What can hang from each mark:
H: P
Q: K Y
K: Y
L: T Y
P: H
Y: H K L P Q X
X: B Y Z
T: L

Every row comes from one small tree of marks. Brackets hold a mark, then the marks that hang from it, in alphabetical order. Every link used is in the known rows. Which tree was each row made from?
(in the rows, 128 means zero)
Known rows:
[H P]: [118 139 164 112 143 142 127 112 155 145 143 120 145 111 131 125  93  96
 133 117 121 149 138 117 142]
[L T [Y P X]]: [134 121 129  96 139 128  92 100  89  87 135  99 127 112 125  94 174 129
 126 132 136 153 144 177 169]
[Y P]: [131 132 135 124 147 112 122 138 131 113 128 129 134 133 126 105 140 144
 108 117 147 133 155 143 145]
[Y H L]: [ 89 123 129 127 140 141 103 140 127 124 146 141 122  72 137 126 166 142
 125 118 178 154 145 120  96]
[Y H]: [ 93 128 143 145 139 135 132 122 133 131 130 143 120  89 140 145 148 147
 142 119 158 137 128 118  96]
[X B [Y H L] Z]: [ 80 169 109  78 137  98 104 151 130 114 158 124  92 130 150  71 207 135
  96  85 170 160  99 143 139]
[K [Y [L T] Q]]: [106 118 125  61 137 147  71 131  75 115 128  85 121  84 119 100 144 111
 136 120 162 116 131 146 111]
[K Y]: [119 142 137 118 124 138 116 111 115 133 121 111 125 125 140 147 140 101
 156 134 119  94 137 149 127]
[Y H K L X]: [ 60 121 136 156 141 111  79  96 152 127 139 173 128  76 161 121 184 112
 137 110 203 159 114 146  71]
[K [Y H P Q]]: [ 80 125 159 130 153 115 111 136 116 120 128 118 123  88 147 119 154 156
 137  90 189 104 145 145 101]
[K [Y L P Q [X B]]]: [126 123 131 104 128  77  75 132 111  90 140  75 134 158 145  70 151 142
 110  84 173 125 156 180 122]
[X Y]: [108 115 131 109 145 135 125 125 127 123 145 131 110 138 130  86 157 111
 102 119 126 127 103 129 150]
[L [Y P [Q K]]]: [117 103 112 143 119 116 108 170 122 118 137 109 131  88 144  80 154 176
 110 102 157 143 114 140 154]
[Q K [Y [P H]]]: [ 98  99 124 156 143 161  78 136 158 135 111 122  91  89 160  55 167 150
 107 134 145 175 139 151 143]
[L [Y H P Q]]: [ 84 110 140 143 137 113 129 163 104 115 159 127 132  68 145 110 162 188
 119  90 187 135 127 137 132]
[Y [L T]]: [124 124 111  64 140 153  83 127  91 112 132 110 122  92 105  97 150 115
 117 143 147 157 139 132 124]
[T [L Y]]: [114 141 112 125 140 123 109 143 102 132 153 143 131 123 133 129 142 140
 140 133 134 122 110 157 155]
[T [L [Y Q X]]]: [114 117 122 147 139  92  87 138 108 118 160 132 128 133 143 100 134 150
 130 102 165 127 100 170 140]
[Q Y]: [119 112 133 145 127 161 123 133 140 129 120 132 117 124 160 115 130 130
 117 138 130 142 120 139 143]
[K [Y L [P H] Q X]]: [ 94 106 148 119 154 101  45 120 104 108 152  89 105 102 143  59 172 122
 117  93 189 125 174 180 120]
[K [Y H P Q X]]: [ 88 119 168 153 154  98  92 109 127 107 129 114 122 107 159 108 164 146
 140  82 194 112 151 167  99]
[T [L [Y H K [X B]]]]: [ 71 146 119 147 135  86 103 107 124 131 148 167 136 121 156 132 162 148
 154 114 168 144  80 174 107]
[Y H P [X B]]: [116 134 145 146 141  78 120 104 145  92 132 118 131 152 146 103 162 173
 119  94 166 159 151 160 107]
[K [Y H Q [X Z]]]: [ 83 152 157 151 138  93  83 110 134 122 125 113 100 105 175 125 175 119
 158  74 188 108 117 166 101]
[Q [K Y]]: [121 130 117 136 113 148  97 117 142 137  96 107 116 108 147 128 151 113
 157 136 113 116 119 141 119]
[K [Y H L P Q]]: [ 76 123 147 116 153 119  86 150 108 114 143 114 126  71 144 103 169 152
 124  90 209 118 160 148 100]
[X B]: [139 140 113 106 107 105 142 130 123 118 130 106 136 165 124 121 116 151
 122 123 111 138 119 131 124]

Write each row's tree:
[ 96 135 159 154 135 128 101  78 132 123 122 119 115 111 160 151 168 109
 168 116 150 109 142 159  96]
[K [Y H X]]
[ 77 120 132  96 147 125  70  79  91 116 142 131 112  72 130  81 194 108
 138 135 156 161 120 184 144]
[L T [Y K [P H] X]]
[ 95 146 121 127 127  60  78 145 137 102 150 107 108 122 160  77 173 163
 111  58 212 168 113 152  94]
[Y H L Q [X B Z]]
[131 143 109 129 124  88 101 121 109 113 154 122 134 169 141 115 141 149
 136 121 128 137 106 177 151]
[T [L [Y [X B]]]]
[ 70 115 121  96 145 131  97 128 132 134 152 163 117 106 138  75 178  90
  96 122 166 140  88 134 129]
[X [Y K L]]
[119 101 107  90 130 137  91 149  90 104 124  93 122  68 121  67 161 166
 115 118 154 158 109 146 152]
[L T [Y P [Q K]]]
[ 54 102 155 177 143  89 103 102 152 130 129 168 126  84 164 113 149 140
 138  82 213 142  80 136  55]
[Y H K Q X]
[ 81 116 128 129 149 142  90 147 148 129 127 163 132  95 164  84 164 123
  93 130 184 161 128 158 138]
[Q [Y K L P]]
[ 73 118 127  92 163 116  94 138 134 121 152 164 124 110 135  55 189 106
  77 113 183 146 113 148 144]
[X [Y K L P]]
[ 75 130 122 110 167  93  67 161 142 125 143 118  64 100 147   4 203 140
  83  69 184 154  96 155 160]
[X [Y [P H] [Q K]] Z]
[ 81 139 119 134 135  66  59 138 151 125 136 150 116 109 164  75 171 104
 114  72 218 149  87 165 108]
[Y K L Q [X Z]]
[ 83 109 131 103 151 191  86 125 111 117 127 130 106  57 149 103 169 134
 118 143 174 177 130 135 111]
[Q [Y H [L T]]]
[ 91 109 138 153 148 124  73 120 161 115 127 158 128 116 177  72 173 111
  96 121 189 168 134 181 135]
[Q [Y K L P X]]
[ 75 135 137 153 120  84 121  82 156 126 123 157 133 127 158 131 156 135
 147 104 170 153  92 147  68]
[Y H K [X B]]
[ 91  89 107  74 161 135  35 151  97 110 133  92  94  47 106  12 172 157
  91 111 194 186 143 139 111]
[Y [L T] [P H] [Q K]]
[ 90 130 123 132 138 143  74 134 141 124 110 115 116  68 152 108 192 135
 138 122 170 139 155 146 106]
[Q [K [Y H L P]]]
[112 147 130 120 130  91  56 130 120 112 135  95 104 124 164  94 172  99
 135  81 180 114 132 178 129]
[K [Y L Q [X Z]]]
[ 63 113 162 183 156 126 100  99 171 122 116 178 122  98 188 103 176 134
 121 114 199 162 118 169 109]
[Q [Y H K P X]]
[ 60 122 115  65 152  97  87 130 119 124 168 136 108 125 126  26 190 126
  77 109 169 162 113 156 134]
[X B [Y K L [P H]]]
[ 86 129 110  68 141 145  80 115 106 128 121 149 132  73 118 106 157  94
 128 143 168 157 105 137 102]
[Y K [L T]]
[ 85 110 146  99 147 135  55  99  91 103 131  96 110  69 142 102 171 119
 147 104 195 133 136 159  78]
[K [Y H [L T] Q X]]
[ 45 172 108  81 138  89 100 139 143 131 150 156  99 113 158  76 211 117
 105  86 189 160  69 146 120]
[X B [Y H K L] Z]
[ 86 104 119 118 157 185  64 137 139 110 102 125 102  43 156  64 193 155
 104 137 185 200 139 144 117]
[Q K [Y H [L T] P]]
